Known rows, with every step that occurs
W, V, E, J: [ -4 -35  -2 -28   1  20  40 -36   9 -24 -28 -18   9  33   6 -24 -51  30
 -43  -6  15  18 -22  54 -30   4  28  36 -18  20]
T, N, J, X, V: [ 73 -21  17 -14 -16  -9   4  39  30 -35   5  11 -21  18   9 -16  23   5
  -7 -44  13  13  32 -35 -14  -2 -48  -3 -35  29]
H, J, X, V, E: [ 35 -17  47  40   1  -3  30 -12   7 -33   4 -28  -7  18  33 -49 -50   2
 -23  27  21 -29  -2  93 -49  25   8  21 -29   7]
Q, S, V, H, J, W: [-20 -12   5  35  -4  35 -44 -46  22   7 -19 -11  28  13 -11   4 -31  -1
  -2   9  30 -22  43  48  -8  -5  21  10   9 -59]
H, J, T: [ 10   0  25  19  11  12  10  18   2  -4   1 -22   4 -29  25 -19 -15 -16
 -18  -6 -22 -16 -28  49 -10   1  23  22  -5  -2]
H, V, E: [ 11 -21  17  30 -21  10  13 -37  -6  -3  -3 -12  12 -14  10 -23 -53  18
 -27   2   2 -23 -27  53 -30  28  18  12 -38  -8]
T, N, J, H, V: [ 73 -26   6   0  -8   2   1  36  27 -24  -8  14  -6 -12   9   5  23   9
  -4 -60  23   7  20 -44  -4  -2 -41   0 -28  23]
Y, T, N, J: [ 78  -1 -25 -29 -13   2   9  57  35 -21   8  18  -6 -33   4   0  58   4
  12 -76 -35  41 -12 -73   7 -13 -53 -37 -30  23]
E, J, V, H: [-16 -21   4 -18  30 -29 -12  -4  35 -33   0 -28  -5  61  17 -19 -53   6
 -32  12  63  14   5  56 -30   4 -14  67 -11   5]
Y, T: [ 38  14 -22 -18  -3   1   7  28  17  -6   7   3  -1 -16   6  -4  15   7
   9 -32 -25  24 -23 -25   2  -4 -27 -15 -15   4]
W, V, H, J, Y, T: [ 21 -46   5 -20   5  21  23   6  17 -36  -7 -15 -13  -4  17 -19 -54  41
 -21 -23  19   8 -35  41  -3 -13   1  54 -23  23]
T, N, J, X, V, H: [ 60 -34  16 -16 -16 -16   0  43  35 -47  14   6 -32  24   6 -18  -1  13
 -13 -38  31  14  30 -28 -11  -7 -53  17 -43  30]
T, Y: [ 26  -1 -17 -20 -13 -12  18  38  23  -1   4   6  -6 -30   3  -5  25   3
  13 -28   2  15   0 -33  -1  -4 -18 -29 -13   8]
W, V, E, J, H: [ 13 -31  -1 -24   9  17  41 -25  15 -29 -36 -19   4  47   8 -19 -62  33
 -43  -9  38  20 -13  55 -33   2  22  58 -18  27]
T, N, J: [ 51 -21  -5 -14 -13   1   4  37  21 -19   0  18  -7 -22   0   6  53  -3
   1 -56 -13  21  13 -58   7 -11 -34 -25 -19  25]
E, J, Y, T: [ -4   7 -20 -47  32 -31  -3  38  34  -7  10 -35  11  16  12 -15  -6 -23
 -42 -37  -5  37 -51  27 -19 -15  -2  53  -1   6]
Q, S, J, W, V, E: [  0 -14 -20  18  -7  54   9 -46  11   3 -48  -8  36  21  -2  -1 -23  16
  10   7  -2  -7  37  37 -28  -2  23 -10   9 -13]
E, J: [-33  -2 -10 -24  22 -21  -1  -8  17 -10   9 -27  10  26   3 -11  -7 -16
 -32   4  15  13 -10  31 -24   0   3  16   7  -5]
J, X, V: [ 34   0  33  -2  -4 -15   0   3  12 -26   7 -11 -24  62  14 -34 -47  15
 -13  19  40 -14  30  37 -34  16 -22  35 -24   8]
E, J, T, N: [ -7   6 -23 -40  23  -9  -1  38  28 -15   8 -27   3  17  10 -16 -10 -21
 -43 -39  -6  26 -29   5 -24 -15  -5  45 -10   1]
Y, T, N, J, X: [ 97   4 -12 -37 -14   8   9  60  39 -30  -3  16 -11 -18  12 -11  41  13
   4 -74 -25  36  -6 -59   1  -8 -59 -20 -41  23]
Y, T, N, J, W, V: [ 97 -21 -20 -34  -6  18  22  46  41 -25 -15  26  -1  -8  21   2  38  29
  14 -85 -16  43 -10 -68   1 -13 -54 -13 -36  41]
Q, S: [  0  19  -9   4 -16   9 -25 -19  11  17 -15   0  15   6 -15  18  -2   2
   6  13   0 -19  47   6   6 -13   7 -22  13 -37]
J, W, V, E: [ 37 -37  11   6   8  27  38 -23  15  -8 -44   8  15  45  31  -5 -52  42
  -5 -15  28  12 -11  30 -22   4  15  51 -25  36]
J, H: [ 31   6   3   6  18  -5   0  21  12 -11 -15  -3  -9  29   8   8 -22   5
   1  -6  48   1  16   3  -5  -3 -10  44   0  11]
V, E: [  7  -9   2  13  -9   2  24  -9   1  -6 -10  -9   6   0   2 -15 -31   1
 -21   0  -8   8 -25  36 -16   8  23  18 -25   9]

Rows
[ 24 -10  36 -29 -16 -12 -19  45  17   5 -11  -4 -11   2  -5   3  18 -15
 -24 -38 -16  21   8 -10  21  -7   3  24 -10  23]
N, J, T
[ -1  -7  -6  -1  20 -18  24   0  22 -20 -14 -32   9  41   9 -19 -49  -9
 -46  -1  34  20 -22  61 -38   6  19  60 -17  10]
V, E, J, H
[  2   5 -14  25 -10  38  -9 -38  13  -3 -40 -13  27  13  -8  -9 -17   0
  10  17  -3 -11  47  46 -28   7  14 -16   8 -24]
Q, S, J, V, E
[ 40 -12  16  30   1   3  11  -8   8 -11 -16 -11   2  17  16 -11 -65  20
 -21  -4  50 -17  -5  46 -28  20   5  54 -29   4]
J, H, V, E
[-10  17 -21 -10  -7  23 -34 -25  27  15 -24 -25  38   9 -26  -8 -17 -20
 -37 -27 -15  17   1  49 -20  -8  35  18   5 -54]
Q, S, V, E, J, Y, T
[-16  12 -12  10  -3  26 -34 -45  22   8 -34 -23  34  32 -28  -2 -30 -15
 -31   0  25   0  38  56 -26   0  35  20  12 -58]
Q, S, V, E, J, H
[ 46 -47  39 -16  -5   5   7   1  24  -4 -39  17   4  34  16  11  11  23
  -2 -32  26  19  28 -10   8  -1  -8  18  -9  45]
N, J, W, V
[ 57  10 -31 -31  12  -3   6  72  28  -8   5  -1   0 -27  13  -4  16  -6
  -6 -77 -33  36 -57 -35   3 -25 -23  36 -21  20]
J, Y, T, N
[ 18 -32   4 -12 -14  32  41 -32  -1 -17 -34   0   1  15   3 -17 -48  40
 -22  -8   4  10 -15  34 -15   4  26  25 -24  25]
W, V, E
[-39 -31  11  28   4  31 -27 -34   3 -18   5 -19   7 -13 -13 -22 -27 -11
 -19  -2  21  -6  -7  51 -13  11  21  19  -1 -38]
S, V, H, J
[-16 -25   1   9   4  15   6  -9   6 -44  12 -31 -16  40   1 -47 -42   1
  -4  25  26  -5  20  46 -47  19 -18  20 -12   6]
S, J, X, V, H
[-13   1  13  20 -16  40 -46 -43  15  -5 -19 -17  15  11 -20 -11 -40   3
 -16  15  26 -27  49  60 -10  -1  19   9   1 -69]
Q, S, V, H, J, X
[ 42  -8  20  19   3   1  13 -10  16 -17 -34   0   3  32  22 -20 -48  17
  -7   1  25   7   0  48 -25  19   5  43 -30  21]
J, V, E
[-20 -12  -7  -6   8 -14  23 -14  14 -13  -3 -30  14  23   4 -24 -37 -12
 -47   3   4  19 -32  59 -35   8  26  32 -17   5]
V, E, J
[-39  -5  -1  -6   5  26 -15 -28  10  -2 -15 -32  24  17 -18 -32 -34 -29
 -55 -26  -9  26 -33  62 -34  14  49  48  -8 -30]
S, V, E, J, T
[100  -8 -16 -19 -12   3  18  51  43 -31 -11  16  -5 -17  16 -11  29  14
   4 -76 -24  44 -15 -44  -7  -1 -49 -11 -47  36]
Y, T, N, J, V, E
[ 40 -11  25 -43 -24 -20  -7  68  31   5  -7   2 -14 -17  -2   0  34 -13
 -17 -56 -16  30   9 -32  20  -9  -9   5 -18  29]
N, J, T, Y
[ -6  -4  17 -25  18 -33   1  -4  25 -30  15 -36  -9  77  15 -39 -45  -4
 -43  20  48   2  14  60 -51  12 -15  45 -10   1]
E, J, X, V
[ 35 -41  28  39  16  30  46 -29  10 -16 -33  -7  22   3  47 -19 -39  24
  -6  -1  15 -14 -21  69 -31  12  24  26 -17  24]
H, J, W, V, E
[ 65  12 -44 -21  -3  12  17  47  26 -20  13  14  -3 -32   9  -4  33  10
  17 -64 -33  31 -27 -63  -4 -13 -49 -27 -29  11]
Y, T, N
